Known rows, with every way that one mark hangs from another
{Q790 Q94 Q541}: [ 36  27  22  25  -3  -6 -33 -18 -36 -10   8 -13 -58  23  -6 -13 -12  -3
  -6]
{Q5 {Q716 {Q329 Q335} Q541}}: [-20 -15 -36 -11 -19 -24   1 -24  10 -17 -36  -7   1 -13 -14   6  -1  -7
  -8]
{Q329 {Q716 Q541}}: [  7 -10  -1  50 -23   8  -4 -38 -16  24  15  -9 -18 -22 -24  16  -6  52
  -1]
{Q716 Q5 {Q329 Q335} {Q541 {Q790 Q94}}}: [-45  -7 -32   1  45  -3  34  40  -8   5  -5  13 -10   2 -24   0 -17 -21
   7]
{Q751 {Q5 Q716}}: [ 26  21 -32   5 -37  23 -36 -28  -3 -23  42 -11 -14  35 -33 -10  14  29
 -20]
{Q716 Q5 Q329 {Q541 {Q790 {Q94 Q663}}}}: [-20  -7   7  -9  49  18  41  50  19  25  12  14  21  -3  -1   6   9  -4
  10]
{Q790 {Q94 Q663} {Q541 {Q716 Q5 {Q329 Q335}}}}: [-13  -1   4 -29 -28 -32 -26  43  10 -56 -31  11  12   1  23 -37 -53 -35
  23]
{Q663 {Q94 {Q790 {Q541 {Q716 Q5 {Q329 Q335}}}}}}: [-38   9  30  -6  -4 -22 -19  33  23 -37 -62   4  27 -14  19 -15 -27 -38
   1]
{Q663 {Q94 Q790}}: [ 19  33  51  20   0  16   4 -44  -2  26  -2 -18   6  -7  -3   5  30  45
 -14]
{Q335 {Q329 {Q716 Q5 {Q541 Q790}}}}: [-16 -10  -9  49  32  23  25  -9  -8  49  15   3  -5 -38 -29  25   9   1
  14]
{Q5 {Q716 Q329 {Q541 Q790}}}: [  6 -29 -23 -20  13   7  13  -8   7  25   9   1   2  -1   3  29  45 -14
 -15]
{Q94 Q663}: [ 36  24   8   8 -32   7   1 -63  -6  19  39 -16   1   5   6  -2  23  64
  -5]
{Q5 {Q716 {Q329 Q335} {Q541 Q790}}}: [ -7 -25 -41 -36 -12 -10   9 -16   5   0  -8   0   0  -9   4  12  26 -32
   1]
{Q5 {Q716 Q329}}: [ 19  -9 -18  -1 -12  -2  -8 -42  -1   0  -6 -11  -5  14 -12   6  25  30
 -28]
{Q335 {Q329 {Q716 Q5 {Q541 {Q790 {Q94 Q663}}}}}}: [  4 -12  30  10  20  25  25  21   8  35   4   9  15 -50 -11  -2  -4 -12
  47]
{Q329 Q335}: [ 12  25 -32  19 -35 -14  -6 -74 -34   0  22 -18 -29   9 -18  -8  -3  46
  -9]
{Q663 {Q94 {Q790 {Q541 {Q716 Q329}}}}}: [ -7   0  59 -13  -5 -13 -23  11  13  -7 -36  -2  22  -5  44   3   1 -21
 -12]
{Q790 Q94 {Q541 Q716}}: [ 40   6   7   3 -26 -21 -51  -4 -43 -21  13  -3 -37  22  17  -8 -30 -10
   1]
{Q5 {Q716 Q329 Q541}}: [ -8 -18 -20   5   5  -6   3 -16  11   4 -19  -5   2  -4 -14  24  16  11
 -22]
{Q94 Q663 Q790}: [ 42  34  49   1 -24  21  21 -79  10  23  23 -21   8   3  21  -6  34  48
  -4]

Rows
[-53   4 -26  55  53   4  32  14   5  20  -8   4   0   3 -37  28  -7  36
 -29] | {Q716 Q5 Q329 Q541}
[-13  -5  -3  16  18 -17 -26  49 -16 -29 -17  11 -15  25  -1  -8 -43 -17
 -11] | {Q790 Q94 {Q541 {Q716 Q5 Q329}}}
[-33   1 -35  11 -15 -34 -26  13  -6 -42 -24   5  -7  11   3  -9 -41 -19
  -9] | {Q790 {Q541 {Q716 Q5 {Q329 Q335}}}}
[13 10  6  2 26 24 23 27  2 24 31  7  6 -5 -8  6 12  3 19] | {Q716 Q5 {Q541 {Q790 {Q94 Q663}}}}
[ -2 -14  18 -34  24   9  35  21   7  34  22   8  14  -4  23   6  19  -5
  13] | {Q716 Q329 {Q541 {Q790 {Q94 Q663}}}}
[  6  25  46  23  -1   2 -34  19   6 -16 -28  -3  12  -8  11   2  -5 -12
  -6] | {Q663 {Q94 {Q790 {Q541 {Q716 Q5}}}}}
[-24 -15 -61 -14  -7 -10   9  -1 -19  -1  24  13  15  15   5   2  -7   6
  -8] | {Q541 {Q716 Q5 {Q329 Q335}} Q790}
[ -5   8  45  -8  -2   0   2   9  37 -19 -22   2  29   4  43  -9  -4 -16
  -6] | {Q94 Q663 {Q790 {Q541 {Q716 Q5 Q329}}}}
[ 25 -29  15 -59   1   8  12  22  24  10  -1   6  20 -10  23   2  32 -30
  17] | {Q5 {Q716 Q329 {Q541 {Q790 {Q94 Q663}}}}}
[ 13 -27  -1 -77 -23  -8   8  14  23 -13 -16   5  20 -19  24 -16  14 -49
  33] | {Q5 {Q716 {Q329 Q335} {Q541 {Q790 {Q94 Q663}}}}}
[ 58  12  19 -28 -15  20   6 -30 -20  28  58  -5  -7  13  19 -12  31  22
  16] | {Q541 {Q790 {Q94 Q663}}}
[ 29  26  44   4 -25   6 -15 -14  19 -19  -2  -6  15   2  36 -10   1  -9
   3] | {Q94 Q663 {Q790 {Q541 {Q716 Q5}}}}
[-32  -9 -15  18  70  16  37  48  -8  27  10  14  -8  12 -23  18   2  -3
  -9] | {Q716 Q5 Q329 {Q541 {Q790 Q94}}}
[-23   1 -29  58 -22  -1  -1 -17  -6  -7 -11  -4 -13 -30 -49  -3 -34  34
  11] | {Q329 Q335 {Q716 Q5 Q541}}
[-26  -2 -20  -2  -5 -35 -30  41 -16 -52 -32  10 -18  16   0 -26 -61 -34
   4] | {Q790 Q94 {Q541 {Q716 Q5 {Q329 Q335}}}}
[-12 -18 -21 -37  20  24  -2  55  10  -9  23  13  -2  26 -14  -2  11 -36
  -2] | {Q751 {Q5 {Q716 Q329 {Q541 {Q790 Q94}}}}}
